Known rows, with every way that one mark hangs from another
(j_588 j_567 j_635): [  2  15   3  15 -12 -26 -24   5 -13  15 -21   7   5  12  -7   0 -14  32
 -17  43  -9   1  -3  -1]
(j_567 j_226 (j_588 j_379)): [ -7 -10   1  21  24 -38  -5  -3  -4  -1  -5  23   9  20   3  23  -2  -1
 -14 -11   0   7  11   0]
(j_567 j_226 (j_588 j_635)): [-28  -6 -22  23  26 -35 -17 -16   1  11  -7  12  13  19   2  12 -21  -4
 -12  15  -6  10   3   4]
(j_767 (j_635 j_588)): [-25   1  -5  13 -26 -11 -25  -1  -2 -15   5  -7   3  12  -2   4   1  37
 -20 -10   6   8   3  -5]
(j_767 j_226 (j_635 (j_588 j_379 j_567 j_734))): [  1   9   4  39 -58 -53  -1   1 -17 -12   2  -6  22  24  -9  24   8  63
 -23  -8 -10   5  10  -3]
(j_588 (j_379 j_767)): [ 28   3   6  13 -14   2  -4  13   2 -23 -16   4  -4  17  -1  22  35  16
 -25  -3  11   2   2  -9]
(j_567 (j_226 (j_767 j_635)) (j_588 j_379 j_734)): [-14  -3  -7  31  17 -49  -2   7 -13 -26   6  12  15  29   3  23  -2  28
 -17 -13 -21  11  15   6]
(j_532 j_478 j_734): [ 14  -3  -7 -16 -12   0 -10  -9   4  17  -9  -2 -11  -2  10  12  19  -8
 -14  45  -1   5 -13  -9]
(j_767 j_379): [ 18  -3   6   7 -19 -16  -6  15 -10 -14  -3  13  -8   7  -6  16   4  26
 -17 -13  15   0 -10  -9]
(j_588 j_567): [ 21   7   9  -1  -5 -13 -19   7 -19   8 -17  12  -3   7  -5   3  -3  18
 -14  34  -1   0  -5 -10]
(j_226 (j_767 j_379 (j_635 (j_588 j_567)))): [  4   6  -2   8 -22 -42 -17  25 -26 -23  -3   6  13   8  -4  -2 -10  69
 -26  -3  -7   5  -5   2]
(j_379 (j_588 (j_567 j_226) j_635)): [-10   7 -21  30  23 -30  -8  -2  -5  12 -20   1  13  11  -2  -7 -14  19
 -19  37  -3  -1  -5   8]
(j_635 (j_588 j_567) (j_767 j_226 j_379)): [ 24   7 -19  15 -58 -57  -4  13 -29 -12  -8  -4  29   8  -5   9   5  53
 -17  -3   8   8  -5  -2]
(j_226 (j_767 (j_635 j_588))): [-15   1 -13   1  -9 -19 -27  15 -11 -27   2  -4   6   8   4  -2  -2  52
 -24   5  -3  11   2   0]
(j_635 (j_767 j_226)): [  9   0 -29  -1 -36 -33  -9   5 -19 -13  -2  -6   9   8   0  10  20  24
 -12  16   9  16  -2   1]
(j_532 j_478): [  9 -11   8 -11 -12  -6 -16   0  -8  -1 -22   4 -12   1   4  13  10  -6
 -11  24   3   6  -8  -6]
(j_588 j_379 (j_567 (j_226 j_767)) j_635 j_734): [ 19  19   5  46  -2 -45  -5  16 -18 -15 -11   7  21  22  -5  14 -10  56
 -22  14 -24  -3  16   8]
(j_379 (j_588 j_567 j_734) (j_767 j_226 j_635)): [ 17   8 -32  31 -26 -23  15  -5 -12 -17 -15 -25  11  25  -5  14  28  19
 -26  37 -10   3 -18  -4]
(j_588 j_379 j_567 j_734): [ 34  14  26  31 -27 -25  -2  19 -18  -9 -11  13  -1  22  -9  23  13  40
 -15   8  -7  -7   9 -11]
(j_588 j_379 j_567 (j_635 (j_767 j_226)) j_734): [ 18  24  -6  44 -61 -64   0  15 -24  -8 -11  -5  25  30  -9  20  13  66
 -15  15 -15   5  11   6]
(j_226 (j_767 (j_635 (j_588 j_379 j_734)))): [ -4   5   1  24 -23 -29 -15  22 -11 -39   5  -4   8  19   1  12  11  70
 -23 -14  -7   7  12  -1]
(j_635 (j_588 j_567 j_734) (j_767 j_226 j_379)): [ 34  10 -20  32 -70 -57   4  13 -31 -21  -2 -11  27  16  -6  18   9  55
 -13  -8   3   2  -4  -7]
(j_767 j_226 j_379): [ 22  -8  -7   9 -32 -36   7   7 -17 -10  -1  10   4   8  -8  25   7  28
 -20  -6  12   6 -14  -4]
(j_767 j_226 j_379 (j_635 (j_588 j_567 j_734))): [  6   5  -3  35 -64 -53   5   2 -23 -16   7  -7  22  20 -13  22  -3  61
 -22 -19  -6   3  -7  -4]
(j_226 (j_767 j_379 (j_635 j_588))): [ -6   0  -7   7 -20 -31 -15  25 -15 -34   5   1   8   9  -1   4  -4  65
 -26 -18   1   8  -5   2]
(j_379 (j_767 j_635)): [  2   3 -13   1 -17  12 -13  -3   1 -25  -8 -14  -5  17  -2  12  25   9
 -25   7   3  10  -9  -7]
(j_635 (j_767 j_226 j_379)): [ 18   0 -22   5 -48 -44   2  14 -22 -21   1  -1  13  10  -5  15  17  36
 -15  -6  13  12 -10   2]

Rows
[ 12  -2 -34  13 -35 -49  11  16 -18 -21  -5  -4  12  11  -3   9  23  36
 -15   0  17  11 -15   5] : (j_635 (j_767 j_226 (j_379 j_588)))
[ -7  -3 -20  35 -41 -48  21   7 -13 -24   9  -9   6  22 -10  22  13  42
 -22 -17   4   5 -17   3] : (j_767 j_226 (j_379 (j_588 j_734)) j_635)
[ 10   2  -4  16 -34 -20   3   2  -2 -25  -7  -5   8  23  -6  27  34  30
 -30  -8   0  12   1   1] : (j_588 (j_379 (j_767 j_226 j_635)))
[-10   8 -31  13 -40 -39 -15   2 -11  -3  -8 -11  16  14  -3   7   7  35
 -14  22   1  15  -1   8] : (j_588 (j_635 (j_767 j_226)))
[ -1  11  -8  22   6 -26 -19  -6 -11  12 -15   6  16   9  -6   2 -23  19
 -18  29 -12   1   2   6] : (j_588 (j_567 j_226) j_635)
[ 12  -2 -28  15 -57 -46  -2  11 -19 -25   0  -8  22   9  -2  15  12  47
 -17 -22  18  11  -3  -1] : (j_635 j_588 (j_767 j_226 j_379))
[ 16   2   8  39 -30 -15  -8  12  -1 -25  -2   0   2  19  -1  27  16  42
 -16 -20  11  -4  13 -16] : (j_635 (j_588 j_379 j_734))
[ 25   4 -13  27   2 -23 -13   5 -19 -18  -7  -3  17   7   3   8 -11  31
 -17  17  -9  -4   7  -8] : (j_635 (j_588 (j_567 (j_226 j_767)) j_734))
[ 12  11 -14   7 -33 -28 -25  11 -21 -10 -12  -6  16   7   1  -6   5  39
 -12  16   7   5   5  -7] : (j_635 (j_588 j_567) j_767)
[  5  -1 -35  10 -43 -35 -12   3 -14 -19  -3 -14  20   7   3   9  16  34
 -14   3  14  14   2  -3] : (j_635 j_588 (j_767 j_226))
[ -1  15 -23  31 -41 -23 -16  10  -7 -20  -3 -15   4  23  -3  11  12  38
  -8  10  -2   6   3  -2] : (j_588 (j_635 j_767) j_734)
[  6   4 -14  46 -23 -43   5  -5   0  -6 -18   0  15  39  -2  38  19  16
 -19  15 -10   7   0  -6] : (j_567 (j_588 (j_379 (j_767 j_226)) j_635 j_734))
[ -8   3 -13  42  22 -54  -4   7  -8 -16  -6  14  20  29   3  22 -11  28
 -16   4 -19   6  14   8] : (j_567 (j_226 j_767) (j_588 j_379 j_635 j_734))
[-20  -3 -21  40  15 -34 -10 -16   0   2  -3   4  12  26   1  22 -16  -4
  -8  11 -11   5   3  -2] : (j_567 j_226 (j_588 j_635 j_734))
[ 17  11 -13  28  -6 -46   1  32 -22 -16 -17   4   6  15  -3   3  -5  59
 -21  31  -7  -5 -15   1] : (j_226 (j_767 (j_379 (j_588 j_567 j_635 j_734))))
[ 31   5  -9  18   1 -36   5  34 -26 -21 -14   7  -1  10  -2   4   3  48
 -19  24  -2  -5 -16  -4] : (j_226 (j_767 (j_379 (j_588 j_567 j_734))))
[ 10   8 -34  38  -6   5   2   2  10 -19 -23 -22  -3  25   1  12  25  11
 -21  32   6  -3 -14  -9] : (j_379 (j_588 j_635 j_734) j_767)
[-10   7 -18  43 -38 -69  -2   6 -12  -7  -8   3  21  38  -2  28  13  40
  -9   7  -9  13   8   3] : (j_567 (j_588 j_379 (j_635 (j_767 j_226)) j_734))
[ 16   7 -18  44 -35 -58  18   8 -18  -1 -14  -1  14  21 -11  17  -2  47
 -21  22  -2  -4 -19   1] : (j_767 j_226 (j_379 (j_588 j_567 j_635 j_734)))
[ 16   3 -25  23 -33 -32   5  25 -14 -33  -2  -6  -2  17  -2   8  24  37
 -11  -8  17   2 -11  -3] : (j_635 (j_767 (j_379 (j_588 j_734))))
[-10   4 -11  14 -40 -41 -14  -8 -18   1  -1  -7  20  12  -7   8  -5  44
 -23  11  -7  11  -1  -1] : (j_767 j_226 (j_635 (j_588 j_567)))
[ 12  -9 -20  18 -18 -41  16  11 -12 -10  -8   5   3   9  -5  17  11  28
 -22   5  18   3 -21  -1] : (j_767 j_226 (j_379 j_588))
[ -3  -3 -11  39   3 -25   6  -9   2 -26  -2   1  13  35   0  33  17  -2
 -19 -19 -10   7   8  -3] : (j_567 j_226 (j_588 (j_379 (j_767 j_635)) j_734))
[ -7  -3  -8  16 -17 -39   0  -4  -4  -9 -10   7  12  31  -1  28  23  14
 -23   2  -5  15  -1  -2] : (j_567 (j_588 (j_379 (j_767 j_226 j_635))))
[ -1  11 -16  17 -40 -34 -14  17  -9 -17  -4  -1   8  15  -6   5   3  47
 -14  -7   7   9  -3   6] : (j_588 (j_635 (j_767 j_379)))
[-13   7   3  11 -27 -23 -26   1 -12  -5  -2  -2   9  12  -5  -1  -6  43
 -21   5  -4   6   2  -4] : (j_767 (j_635 (j_588 j_567)))
[ 41  10  -1  39 -44 -25   5   4 -11 -21 -17  -9  19  22  -4  30  26  38
 -25   4  -1  -4   4 -15] : (j_635 (j_588 (j_379 (j_767 j_226)) j_567 j_734))
[  2   5 -26  18  16  -7   1  -7  -5 -14 -17 -13  11  16  -1  -3  14   5
 -29  24  -4   3 -12   3] : (j_379 (j_588 (j_567 j_226)) (j_767 j_635))
[ 31  20  -1  51 -17 -19   4   0  -5 -15 -18  -5  20  29  -7  25  10  30
 -25   5 -15  -6  10   0] : (j_588 (j_379 j_767) (j_567 j_226) j_635 j_734)
[ 19  -1 -36  26 -43 -49  17  18 -20 -28  -1 -11  10  17  -4  17  24  39
 -13  -4  14   6 -14   0] : (j_635 (j_767 j_226 (j_379 (j_588 j_734))))
[  1   0  -2  -1 -14 -32 -13  26 -19 -31   4   6   0   9  -4   5   0  56
 -24  -9  -3   9 -10   5] : (j_226 (j_767 j_379 j_635))
[ -4   9   9  42 -27 -33  -9   1 -10 -21   7  -4  18  22  -6  15  -1  50
 -21 -27  -9   0  17  -1] : (j_767 (j_635 (j_588 j_379 (j_567 j_226) j_734)))
